Each row was made from one path, in order. Every step used is in the known rows, and no mark comes twice. Write each row's path.
Known rows
h/u/d/r/e: [ 15.8  -3.0  27.2  -8.6   7.9 -12.0  -6.4   6.4 -23.6 -49.0 -10.7 -15.8
  13.0  23.0   2.3  44.9  -3.3 -32.3   4.0 -33.1 -48.5  22.1  25.4 -20.4
  31.5 -19.4  -4.3 -64.8  -1.9]
h/r/t/u/e: [ 17.8 -13.3  23.1   7.2 -19.8 -16.2 -10.8 -20.0 -33.1 -38.9 -11.9 -15.6
 -13.8  48.4  -2.8  46.7 -28.5 -25.0  27.2 -33.6 -16.6 -45.5   8.2 -20.6
   8.3 -13.0   8.2 -42.5 -11.7]
e/r/t/u: [ 11.5 -11.7  12.0  22.1 -17.7 -24.7  -7.1  -6.6 -67.4 -32.0 -11.8 -13.9
   3.9  22.3  -5.7  13.3 -46.6  -1.6  11.1 -34.4   8.7  -5.8  22.0 -26.3
  17.3  -5.2   4.2 -44.6  -8.5]
t/r/h/u/y: [ 11.4   3.9  34.7 -15.8  -3.3 -14.9  -7.3  -3.6 -33.4 -40.4 -11.2 -11.7
  10.6   4.8  16.0  24.8 -13.8 -11.9  23.3 -30.5  -0.7  11.8  10.8 -32.8
 -10.7 -11.7  -5.0 -57.0  36.4]
u/e/r/t: [ 11.9  -6.1  12.8   5.7  -8.3 -16.7  -9.2 -17.0 -36.0 -27.7 -19.9  -4.4
 -13.6  44.1   0.7  25.6 -21.7 -22.1   2.9 -37.6  -9.3 -28.6  22.5 -17.1
  14.0 -16.4   8.3 -43.2   3.2]
y/u/j: [ 22.0  -8.8  21.8  45.3  17.4   7.4  -2.6  -3.5 -35.1 -21.9 -21.0 -16.0
   4.7   1.8  31.5  24.4 -27.8  -1.8   3.0 -44.1  41.2  10.6  19.6 -28.1
  34.3 -22.5   0.7 -49.8  -6.6]
d/r/t/u/y: [ 16.6  -5.7  22.6  10.6 -15.6 -22.3  -4.1  -1.7 -71.7 -41.8  -7.2 -13.3
  -5.0  27.6   8.2  30.1 -34.7   2.1  12.0 -27.7   7.2 -45.8  29.5 -28.3
   5.2  -2.8  -2.4 -41.9   8.2]
y/u/h: [ 21.8  -3.2  14.8  22.2  -4.6  -2.7  -2.8  -4.2 -27.9 -34.3  -4.5 -16.8
  25.8   1.1  33.4  20.5 -13.4  -9.8  15.2 -45.2  15.9  12.8  21.2 -29.8
   7.5 -24.6  -2.5 -58.9  -4.0]
t/u: [ 12.5   0.2  16.0  31.9  -4.4  -6.2   2.2  -3.1 -54.2 -34.2  -0.4 -18.4
   8.3   0.9  17.2  37.5 -14.4 -12.3  18.9 -37.6  14.4  39.8  14.9 -27.1
  10.4 -10.3   0.9 -38.9  -4.9]
y/u/v: [ 12.1   0.3  -0.9  40.1 -12.3   1.9  -1.6  -8.2 -35.0 -30.6  -8.4 -13.7
  12.0  -5.8  35.0  20.5 -20.6 -29.3  22.0 -38.1  -1.7  21.1  28.1 -27.4
 -10.8 -23.2  -2.1 -51.2  -9.5]
t/u/v: [  7.6   1.8   7.8  25.8 -18.6  -3.8   3.1  -9.2 -43.9 -43.8  -1.3 -15.7
  -2.7  -6.0  23.2  41.2 -18.8 -26.2  34.0 -34.1   4.6  38.1  19.2 -28.2
 -20.6 -14.1  -0.7 -41.1  -2.2]
e/r/h: [  9.2   1.8  11.0   8.3   1.7 -15.0   0.1  -6.5 -32.7 -29.3 -20.3  -7.2
  28.5  17.8   8.1  -1.0 -20.4 -10.7  -1.2 -34.1   7.2  11.3  18.3 -24.3
  18.1 -13.8  -4.7 -67.8   8.4]
h/u/j: [ 12.8  -8.9  37.8  25.7  13.3   6.7 -10.3  -1.8 -40.8 -29.3 -28.9 -19.4
 -18.7  -0.7  18.3  33.5 -26.8 -11.6   3.0 -41.8  28.3  47.7  10.2 -34.8
  23.2 -16.2   4.5 -38.9   3.8]
e/u/t/r: [ 13.6   6.6  27.7  46.7  -1.3 -14.7 -15.4 -13.1 -57.9 -28.2 -12.1   4.2
  -1.2   9.3  15.1  17.6 -23.3 -11.2   9.9 -27.9 -18.7 -19.5  -2.3 -20.0
   1.7 -15.4   0.7 -27.0   6.8]
h/u/t/r/e: [ 11.8  -0.7  59.3  -7.3  -6.3 -17.8 -17.2 -11.7 -51.0 -31.1 -15.4  -7.1
   1.9  22.8  -1.0  48.7 -31.7 -20.0  18.5 -30.5 -26.1 -22.1  -7.3 -19.3
 -13.0 -11.4   2.7 -40.2   9.8]
j/u/e/r: [ 15.9 -11.7   9.7  13.6   3.5 -10.0  -7.7  -7.8 -35.4 -31.9  -7.3  -4.9
  -1.7  55.2   7.7  16.5  -3.6 -29.9   8.8 -34.6 -44.6   4.5  17.2 -21.5
  29.0  -9.1  -5.1 -45.4  12.4]
r/h/u/e: [  8.4  -2.7  27.8 -22.7  -1.6  -2.5  -5.9  -8.7 -25.8 -39.2  -8.8 -16.0
   1.4  38.1  12.4  12.0  -1.6 -35.8  17.8 -41.1   0.9  29.6  25.5 -30.9
 -11.9 -19.9  -2.2 -49.4  42.3]
y/u/t: [ 18.7  -0.3  26.1  47.8  -6.1  -2.3  -8.0  -8.3 -61.3 -19.4  -2.7  -9.9
  11.5  13.2  27.2  16.9 -31.0 -11.2  12.1 -34.2   6.9 -15.2  17.9 -22.6
  -1.1 -14.0  -3.1 -35.4   0.7]
j/u/t: [ 12.5  -2.5  27.2  53.2   1.4 -10.0 -11.6 -13.6 -71.0 -21.5  -4.4  -5.3
   5.7  27.3  23.4  21.0 -23.8 -16.2   9.2 -30.0 -19.4  -5.6   6.8 -20.1
  -2.1  -9.5  -4.4 -23.7  27.3]
h/r: [ 15.5   2.4  18.3  37.8   0.8  -4.9  -7.5 -12.4 -21.9 -25.7 -27.5 -12.7
   9.6   2.7  14.4  46.0 -17.0 -22.0   7.2 -31.7 -28.1   5.0  -3.3 -20.6
  30.3 -16.3   5.1 -54.2 -38.0]
d/r/t/u: [ 14.5  -7.1  19.6  21.1 -12.1 -22.5  -4.9  -2.1 -73.4 -34.3 -13.7 -18.4
   4.3  22.6   4.2  19.0 -41.3   1.5   5.4 -32.9   7.1 -24.3  25.5 -24.7
  12.9  -8.3   5.4 -41.4  -5.8]
j/u/v: [  6.8  -1.5   0.6  44.7  -4.6  -5.0  -6.0 -13.1 -45.4 -32.1  -8.9  -8.9
   4.9   8.9  31.2  27.2 -13.8 -34.3  19.7 -33.6 -30.8  30.3  18.2 -24.5
 -13.5 -19.8  -3.3 -38.7  18.3]
j/u/e: [ 14.3  -5.7  12.6  25.0   8.5  -3.4  -5.4 -12.8 -35.7 -29.6  -1.1  -8.3
  -0.9  44.9  23.7  31.0   7.3 -34.1  14.4 -39.3 -28.8  15.2  17.8 -20.2
  12.6 -18.8  -1.6 -34.1  29.1]
d/u/t: [ 11.3   6.1  29.7  49.3  -2.5  -2.2 -14.1  -8.8 -69.4 -24.0  -9.6  -5.8
  -0.4  16.3  23.1  15.3 -27.1 -13.4  -5.1 -30.0 -17.7 -34.2  12.3 -25.5
   5.1 -18.4  -3.3 -24.3  19.5]
r/e/u: [  7.1  -1.3  13.2  32.4   7.4 -11.5 -10.3  -8.1 -40.0 -32.8 -13.0  -1.0
  23.1  33.5   5.7  22.0  -3.8 -33.2   0.6 -40.4 -15.2  -4.7  20.6 -25.5
  25.8 -28.0  -6.2 -50.2   6.9]
d/u/h/r/e: [ 17.9  -6.0  32.3  -3.2  -3.5 -12.0 -17.5 -10.6 -11.6 -45.2 -25.4  -9.1
  26.2  35.0   4.7  40.2 -16.6 -23.6   1.8 -35.9 -51.9 -72.2  -0.3 -27.6
  26.8 -31.6  -6.2 -72.1 -11.5]
r/t: [  6.5   1.8  13.5  41.7  -2.5 -14.4  -8.2 -15.9 -53.8 -19.2 -20.2 -10.6
   5.2   6.2  18.7  30.7 -26.5 -13.7  -0.7 -39.5  15.0  -0.8  19.8 -20.2
   5.7 -24.1  11.2 -35.1   5.1]
d/r: [ 14.6   6.3  16.9  26.3   6.8  -6.9  -0.9  -0.5 -44.7 -27.4 -23.4 -13.0
   9.2   7.0  20.1  27.7 -12.8 -10.7  -6.9 -33.3 -10.9   7.2  16.0 -21.7
  29.0 -13.8   2.6 -50.5 -21.3]

Which path is each row?
[ 12.6  -8.8  23.9 -11.9  -9.2  -3.1 -12.0  -1.8 -31.1 -37.1 -14.1 -14.1
 -17.8  36.9  -0.9  21.5 -10.3 -33.8  13.2 -36.7 -28.4  32.6  17.6 -30.6
  17.7  -6.0   0.0 -46.1  -3.2] : h/u/e/r
[ 18.2  -5.1  13.9  28.9  -7.5  -9.3 -16.2  -9.8 -15.5 -44.6 -22.4  -5.8
  11.6  15.6  12.2  20.7 -12.8 -22.1  10.0 -34.7 -29.8 -13.5   0.7 -31.7
  22.3 -23.3  -3.9 -58.9 -23.4] : e/u/h/r
[ 13.9  -2.9   5.3  40.5  -5.8 -17.5  -0.2  -9.7 -44.6 -43.3   6.6 -16.4
   3.5   1.2  14.5  44.2 -19.1 -15.5  22.9 -36.0   6.9  20.4  29.3 -17.3
   9.9 -21.3   6.5 -37.5  16.7] : r/t/u/d
[ 11.7   6.9  30.4   5.0  10.8 -17.7  -2.9 -12.9 -23.2 -27.9 -19.4  -4.7
  24.5  10.3   9.8  61.1  -7.4 -18.1   9.1 -37.1 -16.7 -10.7  -2.5 -12.6
  16.5 -25.1   6.6 -57.3  -8.4] : t/r/e
[ 13.6  -2.5  25.8  45.9  21.5   7.6  -9.6  -3.7 -43.3 -26.5 -27.7 -11.6
  -8.9   4.1  27.7  22.2 -23.4  -4.0 -13.0 -40.1  15.6  -8.9  15.3 -31.6
  41.3 -27.0   0.1 -37.9  12.4] : d/u/j
[ 13.7 -10.5  14.4  15.5 -22.0 -24.7  -6.6  -5.3 -66.1 -39.8  -4.3  -8.9
  -5.8  26.8  -2.0  26.3 -41.6  -2.2  16.8 -28.5   8.2 -30.1  25.1 -30.5
   8.6   0.7  -3.1 -44.8   7.8] : e/r/t/u/y
[ 12.1  -9.2  26.2  32.1  24.1  -3.7 -10.2  -7.9 -31.7 -33.7 -26.5   0.4
   5.4  33.7   7.4  30.1 -14.3 -18.3  -5.6 -43.2  19.2 -17.3  14.9 -26.6
  38.2 -30.0  -4.6 -50.8  12.5] : r/e/u/j
[ 16.9  -6.0  23.8  16.3 -13.8 -18.5 -15.3 -21.2 -21.2 -35.5 -30.9 -12.2
   7.5  11.6  10.7  42.1 -34.9 -12.0   8.8 -36.2  -7.9 -43.2  -0.6 -21.9
   6.3 -24.6   9.4 -56.8 -20.1] : u/h/r/t
[ 10.8  10.9  21.7   7.9   9.7 -17.0   1.1 -12.8 -25.7 -28.2 -18.5  -8.1
  30.5  -3.6  21.6  24.3 -11.5  -7.3  10.9 -36.0  10.2   8.5   4.6 -17.8
   3.0 -23.8   4.8 -59.1  15.9] : t/r/h
[ 12.0   0.3  34.4 -31.3  -0.6 -11.1  -7.2 -10.1 -19.3 -39.7 -12.5 -13.6
   2.3  28.1  11.0  22.3  -4.2 -25.9  24.7 -38.2  -9.1  17.7  10.0 -25.1
 -11.2 -19.3   3.1 -52.4  35.0] : t/r/h/u/e
[ 24.2 -14.3  18.8  22.5 -18.4 -16.8 -16.6 -15.3 -25.5 -33.0 -23.8 -16.7
  21.4  18.4  14.9  20.2 -43.2  -9.1  15.0 -39.1  -5.8 -55.1  12.4 -26.6
   9.1 -24.7   4.1 -64.6 -22.7] : y/u/h/r/t
[  5.8  -0.7  25.2   3.5  -1.6  -7.1  -7.3  -3.3 -43.6 -32.5 -14.2 -19.0
  20.0  10.3  14.5   2.4 -18.0 -22.6  10.6 -39.3  12.5  46.2  21.6 -34.8
  -4.5 -17.8  -2.7 -53.7  28.6] : r/h/u
[ 13.3   3.4  48.6  16.6  -8.8 -11.2 -16.8  -8.7 -59.4 -27.7 -15.1 -11.6
 -10.9  -1.6  12.5  33.5 -32.9 -11.2  18.0 -28.6 -17.4  13.8  -7.0 -23.7
 -13.6  -6.7   6.0 -27.8   3.5] : h/u/t/r
[ 14.2  -5.4  45.4  -7.0  17.2  -7.2  -8.3  -5.2 -26.4 -34.1 -33.2 -16.0
   3.3  -1.3  14.4  19.1 -30.9   0.3  10.6 -38.7  34.4  22.9   1.8 -30.6
   7.6 -20.1   3.8 -57.4  26.9] : t/r/h/u/j
[ 12.8  11.4  38.6  10.1   1.4 -18.5  -4.4 -18.3 -43.4 -26.9 -14.8  -1.1
  19.2   5.9  19.0  23.1 -25.9  -3.6  14.0 -28.5  10.2 -28.5  -3.4 -13.4
 -19.2 -16.9   2.0 -45.2  28.5] : u/t/r/h
[ 25.2  -3.2  11.9  12.1  12.7 -11.4   2.3   4.2 -17.5 -41.7  -3.0 -11.8
  36.5  25.5  14.5  37.4  -2.9 -23.2   4.1 -35.1 -35.3 -19.6  33.4 -14.3
  42.7 -26.1  -7.9 -76.0 -12.0] : y/u/d/r/e
[ 11.6 -14.3  34.9  -7.8   9.2  -5.4  -8.9   1.5 -34.4 -35.2 -33.8 -15.1
   0.6  19.6   0.6  -5.1 -39.8  -3.2  -1.6 -37.2  30.2  26.6  16.3 -37.3
  22.6 -10.3  -4.7 -66.1  18.6] : e/r/h/u/j
[ 17.3   4.0  -4.0  48.3  12.0  -9.0  -3.4   5.2 -29.5 -45.1  -7.1  -4.8
   8.9   9.0  17.9  15.6   4.2 -22.9  -4.0 -30.2 -39.2  20.0  30.3 -20.6
  46.2 -22.9  -6.2 -50.8  -3.1] : e/u/d/r
[ 21.6   1.6   9.2  23.7   3.6 -10.6   7.3   6.7 -34.9 -51.5   5.8 -18.4
   7.8   1.7  16.4  42.6  -4.9 -12.1  16.0 -29.1 -19.1  32.2  24.6 -19.1
  33.3 -11.4  -3.3 -52.8 -10.2] : t/u/d/r
[ 14.3  -5.6  34.6  30.8  -6.2 -16.3 -21.6 -17.7 -40.3 -32.9 -20.9   4.9
  10.9  53.0  -7.2  31.1 -26.8 -31.5   5.5 -25.8 -47.3 -73.5  -4.7 -19.9
  16.9 -17.1  -7.8 -49.7 -13.3] : h/r/e/u/t
[  9.5  -5.8  16.1  32.7 -12.0 -18.2  -5.2 -10.7 -67.9 -30.2  -5.6 -17.6
   4.3  12.4   9.6  29.0 -33.8  -7.3  16.2 -39.1  24.2   2.7  22.0 -25.7
   0.8 -14.8   7.4 -32.6   9.0] : r/t/u
[ 24.0   0.4   1.8  15.7  10.2 -10.6   5.8   4.7 -19.2 -41.7  -2.9 -14.9
  42.9  13.4  25.8   0.2  -9.5 -11.3   5.1 -33.4  -9.4   2.8  40.9 -19.3
  28.7 -25.4 -10.4 -77.4  14.1] : y/u/d/r/h
[ 20.9  -0.8  43.0  13.5  -1.5 -17.3  -9.6 -13.8 -45.7 -23.7  -6.7  -3.1
  27.2  26.4  11.3  38.5 -31.7 -11.1  17.3 -33.0 -12.8 -60.7   1.7 -12.7
  -1.1 -18.2  -0.6 -52.2  -0.7] : y/u/t/r/e
[ 12.7  -6.7  17.6  27.5   2.2 -14.0 -16.3 -11.1 -21.6 -34.6 -24.9  -1.6
  22.9  41.7  -5.4  29.4 -13.7 -36.0   2.9 -33.1 -48.5 -34.5   3.7 -24.2
  37.8 -24.0  -5.4 -63.5 -24.1] : h/r/e/u
[ 14.0  -7.8  22.0  12.1 -18.1 -20.1  -5.3 -11.9 -51.8 -44.5  -3.0 -17.9
   6.3  10.0  14.0  32.7 -34.0  -2.6  22.9 -42.4  33.2  -8.0  19.8 -28.5
 -14.7 -19.1   5.7 -41.9  15.9] : r/t/u/h
[ 14.4  -1.3  29.2  13.9   2.8 -11.9  -8.8 -16.0 -13.5 -29.7 -27.9  -8.2
  22.7  27.8   1.1  59.1 -13.8 -30.4   5.3 -33.5 -35.6 -26.9  -4.4 -16.4
  30.8 -21.8   1.8 -67.6 -33.8] : h/r/e
[ 14.2  -2.0  12.9  39.7   5.2  -7.4  -5.2  -7.0 -52.0 -30.4  -0.7  -6.2
   7.7  20.0  29.6  32.8  -3.2 -19.4  13.0 -31.2 -20.0   9.2  18.6 -27.9
  13.6 -11.1  -9.8 -37.6  31.6] : j/u/y
[ 17.1  -8.2  15.1  -4.1  -9.9  -8.8   0.2  -3.9 -35.4 -43.0   0.6 -12.0
 -10.0  39.3  -0.1  32.1 -11.5 -21.8  22.2 -34.8  -9.7  12.5  17.9 -24.7
  19.4  -2.8  -2.1 -46.8  -7.8] : t/u/e/r
[ 13.3  -5.3  15.4  55.6  20.3   3.4  -9.1  -6.6 -39.5 -30.2 -25.9  -4.4
  -8.8   9.1  21.3  16.4 -16.9 -10.3  -4.9 -40.8  28.5  14.0  15.9 -31.1
  36.3 -24.7  -0.7 -36.7   5.4] : e/u/j
[  6.0   3.7  10.3  16.3  -3.9 -17.4 -10.9 -14.6 -23.8 -42.5 -17.9   4.9
  12.7  16.0   9.4  36.4  -9.8 -36.9  20.1 -33.4 -38.5 -16.0   8.8 -20.4
  -7.6 -30.6  -2.0 -54.5   3.0] : t/r/e/u/v
[ 13.5   2.8  18.3  22.7  -0.6  -2.5  -9.8  -4.3 -35.4 -39.2 -11.6 -12.6
  11.4   2.5  29.6  20.2 -10.0 -12.1  -0.9 -41.3  -9.6  -9.6  17.1 -33.1
  13.2 -28.8  -3.3 -46.0  15.4] : d/u/h
[  9.3   0.1  15.8  21.0   4.6 -11.5  -9.6  -7.2 -37.9 -40.3  -4.4   4.8
  13.2  37.7   9.0  35.1   2.8 -30.7   7.2 -34.7 -13.8 -27.2  23.8 -29.1
  18.9 -22.1 -13.4 -50.2  21.7] : r/e/u/y
[  9.3   2.4  32.7  -8.3   0.3 -15.1  -7.9  -4.7 -35.6 -32.9 -19.3 -16.8
  21.4   0.0  12.8  11.7 -19.7 -12.6  15.8 -36.3  -1.0  38.5   7.8 -28.9
  -5.3 -17.8   2.8 -56.2  22.7] : t/r/h/u
[ 12.4   3.1  15.7  20.5   4.2   3.7  -8.0  -8.1 -34.2 -32.4  -7.9  -9.2
  -6.8  33.2  23.9  26.5   3.0 -32.9   1.4 -39.9 -26.8 -15.7  23.2 -25.7
  19.6 -26.3  -0.4 -33.6  20.1] : d/u/e
[ 10.3  -8.5  38.2   5.0  14.5   1.0  -7.3  -4.6 -33.8 -33.6 -29.1 -18.2
   0.2   8.4  16.3  10.1 -28.5  -8.4   3.3 -41.9  46.0  36.8  17.1 -35.8
   8.8 -20.2  -0.9 -53.5  33.1] : r/h/u/j
[ 11.1   6.3  27.9  26.7  -0.6 -21.3 -11.9 -14.0 -52.5 -32.4 -13.0   5.4
  20.0  22.9  12.6  -6.7 -26.0  -7.4  10.8 -27.7  -0.5 -35.0   5.2 -20.9
 -13.5 -19.8  -5.3 -41.8  37.1] : e/u/t/r/h
[  9.1  -0.6  31.7  35.2   0.0 -13.8 -15.2 -14.6 -57.9 -31.4  -7.8   5.9
  12.3  44.2   3.1  22.6 -19.8 -27.7   1.8 -33.0 -14.6 -42.3  12.6 -21.3
   2.9 -20.6  -8.0 -36.7  18.5] : r/e/u/t
